Each row was made from one path, in order. Every step used is in the known rows, and no mark comes twice. Write each row's path.
In the rows, 128 means zero.
Known rows:
monov, sodar: [137 117 141 134 133  81 134 111 114 121 119 162 147 114 112 102 123  82
 141 121 128  83 162 134 163 105 118 108 125 117 156 169 133 185 106 102
 142 178 128 103 151 139 115 133 157 127 128 135 123 163  82 108 129 157
 164 179 125  92 125 116 150  77 111]
fimo, monov, pamo, sodar, sofu: [116 130 144 148 131 113  94 113  82  81  96 158 154 158 124 131 114 228
 144 134 118  62 117 138 153 127  83 153 118 111 146 107 166 131 123  71
 148 149  94 114 124 117 107 142 101 129 126 159 121 210 117 131 127 128
 133 169 156 180 164 155 100 111 130]
gugop, fimo, sofu, sodar, pamo: [129 153 163 137 159  74  76  98 153  82  82 127  66 161 154  50  88 174
 119 178 121  85 150 161 129  59 102 164 141 166 115  89 155 121 111 113
 159 202  99 147 130 156 115 138  92 145 119 126 158 166 137 125 117 128
 111 139 156 154 142 168  93 195  86]
gugop, fimo, sofu: [148 166 188 160 114  84  96 128 139  98  82 125  89 123 132 128 111 154
  98 140 114 136 162 191 163 118 121 186 108 124 164 124 168 201 121 119
 128 131  85 108 136 130 122 105 106 119 107 139 140  98 135  76 148 151
 103 120  98 251 168 140 109 130  97]
sodar, pamo, monov, fimo, gugop: [154 165  91 128 138 117 111  63  81  63 209 179 159 148 161 184 106 134
 208 132 118  99 152 113 158  69 127 180 150 121 119 123 134 183  67 139
 133 157  77 100 125 168 110 123 124 148 135 123 125 143 126 120 135 152
 134 151 125 147 196 161 127 160  99]
pamo, sofu: [139 151 153 162 115  93  97 121 122  80 108 153 147 131 120 168  91 194
 113 128 110 154 132 195 133 153  81 164 124 121 137 131 181 137 120 145
 113 116 109  89 126  95 126 149 134  99 116 114 150 123 123 114 143 141
 133 149 118 148 135 151 113 144 110]
sofu, vumul: [157 128 153 128 146  60 124  96 139 114 108 155  98 158 120  81 165  59
 129 151 123 119 145 169 149 142  84 102 143 125  82 126 136 154 122 136
 120 125  88 118 130 162 124 174 133 111 140 123  84 171 104 134 136 136
 151 151 147  53 105 120 145 167  94]
fusas, gugop: [185 133 115 129 131  69 134 133 108  85 173 134 146  44  67  93 144 167
 152 164 130 154 170 201 152 114 114 109 117 189  82 131 128 110  83 106
 103 108  81  99 117 187 106 168 198 138  27 106 132 152 104 125 154 148
  89 147  90 134  14 155 126 134 111]
monov, pamo, sofu, vumul: [125 128 134 139 142 106 108 108 143 118  57 148 141 156 129 121 121  95
 133 141 102 128 110 149 143 125  67 141 148 123 111 115 160 148 139 142
 119 102 103 122 130  89 128 146 103 103 167 116  95 169  99 115 145 129
 158 163 151  67 145 135 148 182  90]
fusas, gugop, fimo, monov, sodar: [141 128 121 124 135 104 139 116 115 121  89 150 154  98 130 127 124 118
 149 119 120  84 183 136 173 107 118 150 128  99 202 179 130 216 117  97
 143 192 115 101 151 141 117  73 142 135 113 129 149 169  82 123 145 159
 160 160 126 135  84 121 124  95 125]
monov, fimo: [159 113 126 143  85  68 144 104  88 100 163 165 145 133 131 130 109 101
 152 118 138  92 149 153 161  93 146 128 129 111 187 140 144 143  88 113
 112 120 120 104 116 146 110 146 147 110 159  98 111 117 103  80 159 144
 172 182 103 117 149 147 146  95 112]
sofu, sodar: [153 109 164 141 153  86 113 102 160 102  98 152 109 138 166  32 106 111
 150 157 148 135 145 189 140  98 117 103 158 159  67 128 169  95 114 130
 132 128 103 100 137 178 118 193 127 115  94 145 114 155 120 119 114 137
 135 156 130 126  99 140 130 125 118]
sodar, sofu: [135 161 176 146 114  83  89 113  78  80 127 147 108 144 100  94 132 184
 107 152 116  88 140 174 151 132  82 115 109 128 145 121 151 132  85  90
 145 162  94 109 115 151 108 154 149 106  90 139 108 183 119 130 117 132
 131 164 149 227 127 150 103  93 125]
fimo, gugop: [168 173 137 137 136 106 109  78 107  87 207 175 123 113 150 163 145 123
 186 143 117 127 153 157 159 113 110 132 143 140  60 138 140 187  69 138
 137 138  60  87 140 199 118 113 153 135  72 142 127 123 138 113 127 148
 121 135 115 170 173 137 132 125  97]
sofu, pamo: [154 161 173 133 148  37  87 114 163  96 200 126 114 168 158  77 131 128
 117 159 122  96 160 192 136 116 133  83 136 165  53 135 153  84 100 124
 138 129  93 122 139 116  93 150 160 139  94 138  91 147 118 127 131 106
 116 162 116  91  65 150 107 132  99]
sofu, sodar, pamo: [137 140 156 130 159  65  87  87 144  79 116 136  85 161 144  46 103 163
 136 178 130  72 144 159 122  70  96 127 148 176  78  93 146  90 105 121
 157 209 106 143 123 177 114 161 120 146 105 117 151 182 128 147 109 124
 121 154 161 100 106 165 105 184  94]
fusas, gugop, fimo, monov, sodar, sofu: [122 149 138 130 127 116 102 119  76  97  81 147 127 125 102 106 125 180
 131 140 108  70 168 139 167  97  90 145 112 108 217 150 137 185  97  63
 158 200 105 110 134 132 107 100 131 125 105 143 124 209  92 134 130 140
 144 169 154 221 118 140  94  80 134]
fusas, gugop, fimo: [183 145 145 139 133  84  97 136 137  67 153 150 131  75  93  64  67 161
 135 154 124 129 163 219 151 120 115 157 120 165 146 114 147 147  97  86
 135 134 103  74 119 143 122 160 169 116  55  99 141  98 132 105 156 166
  83 140  78 164  30 154 130 150 114]
gugop, fimo, monov, sodar: [134 131 138 129 132 101 133 107 119 123  84 158 143 127 148 133 121 105
 142 112 121  71 175 126 173 120 118 151 129  78 202 183 141 226 120 105
 148 203 124 100 155 135 119  78 130 125 131 135 147 161  85 117 134 159
 179 164 132 143 107 114 125  89 124]
fusas, gugop, fimo, monov, sodar, sofu, vumul: [130 136 129 116 156 100 106 108 113 117  52 151 103 153 103  69 153  96
 131 151 105  90 159 138 163 106  68 128 138 112 165 138 128 184 122  86
 143 168  91 121 135 131 119 130 108 117 139 134  80 217  89 143 135 132
 154 163 171 116 125 125 118 160 112]
sofu, fimo, gugop, fusas: [160 147 154 136 136  94  95 116 113 101 208 137 102 191 139 143 117 125
 200 126 110 117 143 207 167 113 107 117 151 129  60 158 125 104  75 148
 150 106  92  51 131 129 136 160 135 110  96 130 151  68 169 122  95 183
 128 116 151 119 122 140  89 124  90]
monov, pamo, sofu, fimo, gugop: [139 155 112 135 132 127  86  82 123  82 165 205 149 146 150 170 107 126
 219 147 107 108 132 151 156  94 126 176 146 123  75  87 147 153  73 134
 149  90  83  88 133 107 124 140 126 120  96 142 107 101 144 104 135 134
 161 151 143 125 161 148 131 132  77]
sofu, sodar, pamo, monov, fimo, gugop, fusas: [149 144 131 136 150 113  95 108 102  91 198 114 117 201 162 145  85 149
 201 124 112 121 143 167 161  66  97 139 171 136  96 166 128 107  83 153
 144 143  98  70 130 138 128 146 104 128 143 122 164 104 158 129  93 186
 110 122 147 122 169 162  86 162 104]

Which path is each row?
[153 119 104 141 108  82 138  96  84  69 158 162 191 147 136 143  85 123
 161 116 139 101 146 127 159  98 145 173 136  99 173 132 143 145  98 132
 103 126 120 107 108 119 106 180 139 123 171 108 106 141  98 115 153 166
 157 176 105 119 117 155 141 126 122]
pamo, monov, fimo
[137 108 144 145 139 105 118 108 143 104  60 135 118 152 176  76  96 118
 154 147 140 156 156 153 156  58 140 163 158 138 124 129 178 128 120 137
 111 111  96 127 136 136 112 166  82 129 141 153 104 152 112  98 133 137
 136 151 125 168 169 150 115 139 115]
pamo, monov, fimo, sofu, sodar
[142 142 149 152  82  84 135 118 100 115  97 130 111 128 131 163 144 120
 118 123 120 134 163 160 170  84 145 163 112 113 185 136 155 185  99 124
 102 107  87 127 131 139 112 105 107 124 152 132 118 119 108  65 164 139
 147 146 104 200 206 143 115 106 100]
monov, fimo, sofu
[112 137 136 133 103 110 112  98 108 116  82 156 169 122 165 139 127 142
 168 141 115  36 104 128 168 109 124 146 122 104 148 104 136 140 110 111
 149 128 106 143 120 108 111  93 129 123 122 145 121 166  95 110 134 124
 197 184 164 171  53 144 131  75 107]
sodar, sofu, fimo, monov, pamo
[131 151 136 136 175  86  86  89 128  44 103 127 151 165 150  98  88 192
 137 170 129 117 145 124 132  88 101 201 149 134  78 101 150 116 126 154
 135 188  92 141 116 129 108 193 108 159 129 144 141 195 118 174 108 163
  97 140 148 148  71 168  94 206 109]
fimo, sofu, sodar, pamo, monov
[151 140 146 139 147 105  84 118 100  91 199 145 101 211 129 139 107 165
 203 125 108 109 140 202 164 108  97 131 150 117  69 144 134  96  85 123
 158 109  90  52 132 113 136 171 114 114 118 146 145  91 174 130  93 181
 120 117 164 114 159 147  73 133  98]
pamo, sodar, sofu, fimo, gugop, fusas
[162 149 134 141 131 109 108 116  85  96 213 120 131 187 143 171 102 143
 201 109 111 130 142 175 170  98 102 139 158 120 110 181 127 123  84 153
 132 123  95  52 128 138 130 145 126 119 138 122 159  87 151 119 105 196
 115 121 132 135 165 152  95 136 111]
pamo, monov, fimo, gugop, fusas
[144 171 182 140 143  48  84 123 165 109 152 107  98 167 159 102 151 139
 103 163 110 123 171 188 146  97 140 112 127 162  71 139 162 115 110 129
 131 114  76 139 147 110  93 114 126 147 107 159  91 141 119 109 141  97
 102 146 115 147 123 151  89 138  89]
fimo, sofu, pamo
[118 133 149 149 132 122  84 116  93  79  94 158 148 155 123 112  91 229
 142 134 117  60 116 150 152 127  86 167 117 106 166 101 169 140 127  62
 158 154 101 104 124 102 112 147  91 128 128 158 122 192 124 128 128 140
 136 168 151 188 163 157 100 119 131]
gugop, fimo, monov, pamo, sodar, sofu
[138  97 122 146 141 108 135 106 127 101 109 160 189 130 152 155 104 192
 175 111 134  85 111 140 151 140 113 165 133 105 101 122 167 137 152 106
 126 117 102 105 136 121 113 148  98 150 139 155 145 172 110 125 145 143
 146 157 127  71 138 145 125 139 117]
fimo, monov, pamo, sodar
[116 159 115 139 140 110  88 119 122  76  74 141 143 133 111 164  76 228
 122 138  94 105 154 152 132  97  74 204 127 128 181 130 159 160 117 113
 143 191 120 115 130  78 121 101 110 129 124  98 185 163 114 135 145 135
 123 150 153 129 136 165  92 189 102]
fusas, gugop, fimo, monov, sodar, pamo, sofu
[113 154 142 158 109 130 101 125 131  97  59 147 178 111 162 191  71 202
 131 120 100 113 104 151 145 134  85 193 128 107 183 126 184 162 136 135
 129 121 118 107 128  60 121  86 108 104 134 118 165 129 111  98 152 140
 153 159 126 180 122 156 120 130 114]
gugop, fimo, monov, pamo, sofu
[135 119 138 143 117  73  91 109 137  73 111 195 141 180 113 126  94 135
 159 148 121 109 143 195 144 135 133 170 125 105 100  76 160  99  99 130
 136  85 121  96 114  53 126 204 133  95 116 119 105  95 134 118 144 127
 186 160 156  77  70 145 114 129  87]
pamo, sofu, fimo
[143 129 100 135 117  77 122  86  83  58 161 155 175 162 134 138  79 143
 155 128 134  76 148 111 150  77 136 182 137 107 175 113 134 136  95 128
 118 163 123 127 103 120 104 173 133 139 173  99 122 154 102 129 148 159
 153 176 123 106 120 168 125 160 114]
sodar, pamo, monov, fimo
[125 148 126 130 116  83 116  87 121  85  82 164 135 173 163 187 145 177
 144 135 112  77 158 161 150 155 117 183 128  74 128 117 149 143 114 143
 130 147 100 128 119 108 119 100 113 125 128 123 153 146 116 158 138 115
 202 141 183 136  57 144  71 146 100]
sodar, pamo, sofu, fimo, monov
[149 161 139 136 144 111  84 116  87  93 224 115 122 211 152 155 100 157
 190 120 101 114 144 174 167  80 101 131 159 128 106 176 130 104  79 140
 144 127  92  64 132 110 119 139 117 122 138 133 138 105 155 128 103 178
 109 128 140 147 168 159  76 131 110]
sodar, sofu, pamo, monov, fimo, gugop, fusas
[128 132 126 125 171  82 107 107 131  93 135 146 186 154 136 104 105 107
 154 133 127  91 169 106 155  93 126 142 141 113 117 164 137 156 118 120
 143 177 123 115 149  86 101 158 145 148 135 153  98 192  77 142 122 160
 136 179 127  72  79 134 131 114 117]
sofu, pamo, monov, sodar
[140 116  99 131 131  84 120  89  97  62 138 157 171 167 153 113  70 137
 164 135 136  86 146 113 145  62 137 179 149 116 166 112 142 119 100 128
 119 161 126 128 107 118 104 182 114 139 177 107 118 165 102 129 142 153
 158 176 133  97 126 171 127 164 117]
sofu, sodar, pamo, monov, fimo
[161 153 108 134 114 108 126  78  86  94 216 186 134 124 158 178 126 102
 202 124 121 106 154 141 167  78 134 146 146 125 130 141 142 189  59 127
 129 125  77  89 134 184 115 104 137 130 124 121 115 112 130  90 147 140
 151 157 108 148 216 145 141 118  99]
monov, fimo, gugop
[127 116 140 132 157  96 101 103 120 105  78 161 123 183 109  70 140 122
 138 149 113  90 118 142 149 119  66 126 139 116 109 101 148 139 136  91
 139 129  89 121 128 118 118 173  91 119 165 147  70 217 106 135 132 131
 144 167 172  72 176 134 124 172 105]
monov, pamo, sodar, sofu, vumul
[134 112 153 151 151 106  98 114 161  94  66 149 126 146 167  71  74 152
 143 149 132 170 135 191 131 101  97 142 163 151  87 125 194  93 129 143
 125 112 111  96 139 120 126 183 103 102 110 136 128 147 127 117 129 128
 136 157 132 128 134 152 115 150 119]
pamo, sofu, sodar
[141  91 129 150 147  99 123 112 130  92 132 162 190 124 126 121  83 177
 176 120 137  91 103 152 146 126 115 148 132 127  87 103 172 115 144  95
 130 106 110  98 133 117 115 181 112 142 137 149 129 161 117 110 142 150
 126 167 114  56 148 147 147 138 109]
monov, pamo, sodar
[129 146 136 133 156  79  94  99 141  99  74 145 102 181 119 115 130 126
 114 152  99 122 134 159 129 127  54 149 146 125 102 109 150 144 133 141
 124 147  98 131 125 105 127 155  96 114 165 104 115 178 113 145 141 125
 149 146 173  53 162 143 117 225  85]
sodar, pamo, sofu, vumul
